What can hang from each mark
visap: luro
sivufi: luro nugam vulu
zukefis: lurep vulu
tekebur: vulu
lurep: zukefis
nugam: sivufi
vulu: lurep tekebur zukefis
luro: sivufi visap

Known rows, with every way that one mark hangs from another
lurep{zukefis{vulu{tekebur}}}: [ 1.26  0.30 -6.17  0.96  1.73  4.13 -1.85  3.67 -6.77 -3.55 -5.14  1.90
  1.90  1.17  1.58  4.36  4.32  0.48  4.94  2.16]
visap{luro{sivufi{nugam}}}: [ 0.73  0.24 -4.91 -0.34  1.64  0.39 -2.07  4.19  1.62 -4.34 -1.39 -3.69
  0.47  1.17  4.20  7.27  5.99  0.15  1.15 -0.82]
visap{luro{sivufi{vulu{lurep tekebur}}}}: [-2.28  0.42 -2.00 -0.44 -0.20  3.29 -2.65  4.83 -1.25 -3.75 -1.41 -2.31
  1.84 -1.49  3.95  7.56  6.29 -1.05  1.05 -0.12]
tekebur{vulu{lurep{zukefis}}}: [ 0.09  0.05 -3.00  1.26 -2.42  4.39 -1.86  3.96 -5.23 -3.79  0.15  1.63
 -0.05  0.37  0.86  3.56  6.74  3.15  2.49 -0.38]
sivufi{luro{visap} nugam}: [ 4.92  3.52 -5.03  0.65  3.47 -4.41 -4.10  2.71  2.99 -0.99 -3.30 -0.96
 -0.57  0.51  2.11  1.31  4.85  5.41  1.42 -1.50]
zukefis{lurep}: [ 0.75  2.28 -0.22  2.65  0.73 -4.33 -0.98  4.10 -0.26 -7.65 -1.65  1.83
 -0.28  1.86  4.05  3.93  4.25  1.93  1.21  0.78]
tekebur{vulu}: [ 1.30 -1.68 -0.79 -0.35 -0.13  1.09 -2.16  4.44 -2.77 -5.20  1.52  1.71
 -2.48  0.55  2.68  4.11  5.05  2.66  1.07  1.68]
nugam{sivufi{luro vulu{zukefis}}}: [ 1.30  1.72 -0.74  0.80 -2.24  4.52 -2.12  6.18 -1.35 -0.99 -4.30  1.33
  1.10 -0.03  0.65  3.97 -1.10  1.62  1.40  1.69]
visap{luro{sivufi{nugam vulu{tekebur}}}}: [-0.90 -0.86 -2.32 -0.94  0.93  1.78 -2.91  4.38  0.41 -3.21 -2.02 -4.04
  1.45 -0.40  3.45  8.11  5.87 -0.15  1.04  0.21]
lurep{zukefis{vulu}}: [ 3.03  0.22 -6.83  1.42  1.30  2.92 -0.86  3.81 -5.26 -4.06 -4.79  1.93
  0.62  1.87  2.50  3.56  4.40  0.94  5.17  1.36]
sivufi{nugam}: [ 3.03  1.05 -4.15 -1.34  2.05 -1.25 -1.49  4.05  1.52 -4.80 -2.30 -0.74
 -1.32  2.72  3.81  5.04  5.66  2.93  0.88  0.51]
luro{sivufi{vulu{tekebur}} visap}: [-3.12  1.69  2.71 -1.46  5.86 -4.96 -2.29  2.77  0.42 -3.01 -0.61 -0.68
 -0.55 -0.65  3.10  7.74  4.34 -1.62 -0.86  1.69]
sivufi{nugam vulu{lurep tekebur zukefis}}: [-3.56  1.16  0.98 -2.75 -1.05  5.57 -3.48  2.48 -2.04 -0.53 -4.48 -2.08
  4.50 -1.72 -0.30  7.48  5.08  3.71  1.64  0.08]
visap{luro{sivufi{nugam vulu{lurep}}}}: [-0.54 -0.25 -2.93 -0.50 -0.51  2.11 -2.17  4.34  1.12 -3.50 -1.73 -3.88
  1.48 -0.14  3.63  7.33  6.75  0.31  1.09 -1.08]
nugam{sivufi{luro vulu}}: [ 2.28  1.00 -0.84  1.34 -2.78  3.28 -1.74  7.13 -1.25 -2.31 -3.59  2.08
 -0.16  0.24  1.79  3.21  0.34  0.96  0.98  2.39]
visap{luro}: [-0.11  1.55 -5.64  0.54  0.64  1.72 -1.97  5.64 -0.93 -4.91 -1.89 -1.07
 -0.64 -0.14  5.77  5.24  5.52  1.38  2.24  0.79]
luro{sivufi{nugam} visap}: [-0.10  2.22 -1.55 -1.09  6.94 -7.46 -1.35  1.70  3.97 -3.70 -0.48 -2.58
 -1.33  2.51  2.71  7.02  5.30  0.25 -0.82 -0.35]
vulu{tekebur zukefis}: [-3.64  4.04 -1.62 -2.53  3.84  4.52 -3.99  3.13 -4.59 -2.23 -3.41  0.87
  2.81 -1.02  1.49  7.63  1.57  1.19  1.88  1.45]
luro{sivufi{vulu}}: [ 2.21  0.23  1.37 -2.08  1.90 -0.99 -1.33  4.49  0.52 -5.05 -0.28  0.62
 -1.35  0.69  4.75  7.46  4.02 -2.40 -0.72  0.17]
visap{luro{sivufi}}: [ 0.34  1.06 -4.55 -0.04  1.68  0.88 -1.89  4.90  0.36 -5.00 -0.91 -2.10
 -0.11  0.52  5.14  6.99  5.43 -0.94  1.08 -0.52]
luro{visap}: [-1.32  4.10 -2.57  0.16  5.33 -5.48 -1.24  3.62  0.42 -4.52 -1.21  1.28
 -2.80  0.68  4.98  3.98  4.58  2.15  0.99  1.92]

Rows
[-2.52  2.62  1.92 -0.85  3.81 -4.45 -1.25  2.62  1.53 -3.38 -0.19 -0.45
 -0.68 -0.47  3.39  6.66  5.54 -0.84 -0.71 -0.31]
luro{sivufi{vulu{lurep}} visap}
[ 0.54  2.64  1.09  0.02  1.78 -0.84 -5.52  4.30 -2.20 -0.11 -3.52  1.73
  0.60 -3.96  2.68  2.29  3.38  2.51  1.32  1.36]
sivufi{luro{visap} vulu{tekebur}}
[-4.37  2.58  2.51 -1.16  4.22 -3.31 -2.17  2.62 -0.10 -2.85 -0.49 -0.41
  0.69 -1.31  2.37  7.49  5.64 -1.26 -0.95  0.55]
luro{sivufi{vulu{lurep tekebur}} visap}
[-1.82  0.76 -0.78 -0.56 -1.74  5.23 -2.59  2.74 -3.78 -3.05  0.59  0.89
  1.09 -0.80  0.04  4.89  4.84  4.23  1.83 -0.87]
tekebur{vulu{lurep zukefis}}
[-6.22  5.89 -1.96 -1.84  0.46  7.93 -3.51  2.65 -5.69 -1.96 -3.06  1.44
  5.49 -2.25  0.03  7.11  4.24  1.78  1.81 -0.84]
vulu{lurep tekebur zukefis}
[ 2.33  2.52 -0.91  0.44 -0.95 -0.95 -4.22  2.75  1.78  0.72 -3.86 -1.14
  1.51 -2.21  1.06  1.55  6.39  5.90  1.45 -2.09]
sivufi{luro{visap} nugam vulu{lurep}}
[ 0.40 -0.85 -2.78 -0.65  0.63  1.01 -2.20  4.48  1.42 -3.67 -1.86 -4.02
  0.53  0.28  4.10  7.53  5.85  0.10  1.14 -0.30]
visap{luro{sivufi{nugam vulu}}}
[ 3.15  2.73  0.17  0.60  1.22 -2.43 -4.14  4.31  0.01 -0.87 -3.07  1.73
 -1.41 -2.75  4.02  1.24  3.37  3.29  1.63  0.19]
sivufi{luro{visap} vulu}
[-2.23  0.01  0.85 -2.19 -1.91  3.81 -2.91  3.87 -1.94 -2.37 -3.38 -1.00
  2.52 -1.10  1.36  6.44  7.25  2.71  0.84  1.15]
sivufi{nugam vulu{lurep tekebur}}
[ 4.44  1.10  0.43  0.34 -0.98  0.06 -4.80  2.25  1.80  0.55 -5.49 -2.23
  3.01 -1.11  0.12  3.05  2.22  6.06  2.60 -2.31]
sivufi{luro nugam vulu{zukefis{lurep}}}
[-2.39  0.60  2.06 -1.85  5.91 -5.54 -2.50  1.93  2.22 -2.05 -1.33 -2.96
  0.17  0.33  1.76  8.15  5.05 -0.06 -0.87  1.07]
luro{sivufi{nugam vulu{tekebur}} visap}
[ 2.79 -0.86  0.85 -2.48  2.00 -1.58 -1.53  3.51  2.36 -4.18 -1.08 -1.63
 -0.64  1.69  3.47  7.86  4.99 -0.97 -0.68 -0.21]
luro{sivufi{nugam vulu}}
[-0.91  0.52 -2.50 -0.11 -0.49  2.54 -1.93  4.96 -0.15 -4.14 -1.24 -2.33
  0.93 -0.89  4.64  7.07  6.19 -0.70  1.15 -0.71]
visap{luro{sivufi{vulu{lurep}}}}
[-3.47  4.77 -5.05  0.77 -0.57  6.80 -2.59  4.28 -7.70 -2.98 -3.80  2.50
  3.83 -0.57  1.31  5.20  6.85  0.32  2.69 -0.12]
vulu{lurep{zukefis} tekebur}
[ 3.79  0.12 -0.31 -1.17 -0.59  1.98 -5.72  4.12 -0.55  0.20 -4.58 -0.67
  1.92 -2.12  1.34  3.42  4.46  3.78  1.36  0.11]
sivufi{luro nugam vulu{tekebur}}
[ 1.17  3.17 -3.52  2.28  0.41  0.12 -1.55  6.09 -0.31 -2.53 -2.93  1.81
 -0.54  1.37  1.56  2.50  0.71  1.54  0.83  2.00]
nugam{sivufi{luro{visap}}}
[-0.65  0.46 -2.24 -0.72  1.01  2.18 -2.39  4.35  0.11 -3.37 -1.87 -3.00
  0.88 -0.77  4.29  7.73  4.22 -0.38  1.68 -0.50]
visap{luro{sivufi{vulu{zukefis}}}}
[ 0.96 -0.91  1.41 -2.85  2.33 -0.35 -2.43  3.47  0.80 -3.68 -1.31 -1.75
  0.67  0.86  2.54  8.65  4.99 -1.50 -0.86  0.43]
luro{sivufi{nugam vulu{tekebur}}}
[-2.42 -2.04  1.40  1.79  0.38 -0.78 -1.95  2.73 -3.45 -7.26 -2.53  2.24
  3.77 -0.31  0.58  4.37  4.88  1.56  2.64  3.45]
zukefis{lurep vulu{tekebur}}
[-2.80 -0.37 -1.68 -1.33 -0.86  5.70 -1.85  3.61 -5.02 -5.51 -1.80  3.28
  3.55 -1.65  1.25  4.65  6.91  0.85  2.42  2.43]
zukefis{vulu{lurep tekebur}}
[ 2.53  1.21 -0.13 -1.85  0.21  3.73 -6.34  2.63 -0.87  2.05 -5.65 -1.80
  3.61 -2.56 -0.37  4.52  2.36  4.82  2.11 -0.90]
sivufi{luro nugam vulu{tekebur zukefis}}
[-0.63  2.60 -0.67  2.02 -2.73  2.49 -1.60  6.10 -1.01 -1.32 -3.40  1.75
  0.87 -0.56  0.68  2.65  1.76  1.86  0.92  1.66]
nugam{sivufi{luro{visap} vulu{lurep}}}
[-0.28 -0.27 -2.73 -0.99  1.04  1.72 -2.56  3.76  1.40 -2.68 -2.35 -4.66
  1.47  0.03  3.38  8.09  4.83  0.71  1.60 -0.82]
visap{luro{sivufi{nugam vulu{zukefis}}}}
[ 1.50  0.09  0.60 -2.17  0.36  0.12 -1.31  3.34  1.76 -4.03 -0.91 -1.35
  0.61  1.01  2.71  7.57  6.21 -0.66 -0.70 -1.37]
luro{sivufi{nugam vulu{lurep}}}
[ 0.57  1.69 -0.51  1.87 -1.02  0.79 -1.80  6.36 -0.53 -1.59 -3.62  1.46
 -0.45 -0.05  1.44  2.96  0.39  1.62  0.94  2.70]
nugam{sivufi{luro{visap} vulu}}
[-1.28  1.70  2.09 -1.08  5.45 -6.18 -1.44  2.81  1.92 -3.56 -0.34 -0.67
 -1.93  0.05  4.02  7.02  4.20 -1.17 -0.68  0.89]
luro{sivufi{vulu} visap}
[ 1.00  1.94 -0.94  1.69 -4.41  5.01 -1.52  7.02 -1.79 -2.19 -3.35  2.27
  1.10 -0.30  1.18  2.92  1.62  1.23  0.95  1.38]
nugam{sivufi{luro vulu{lurep}}}
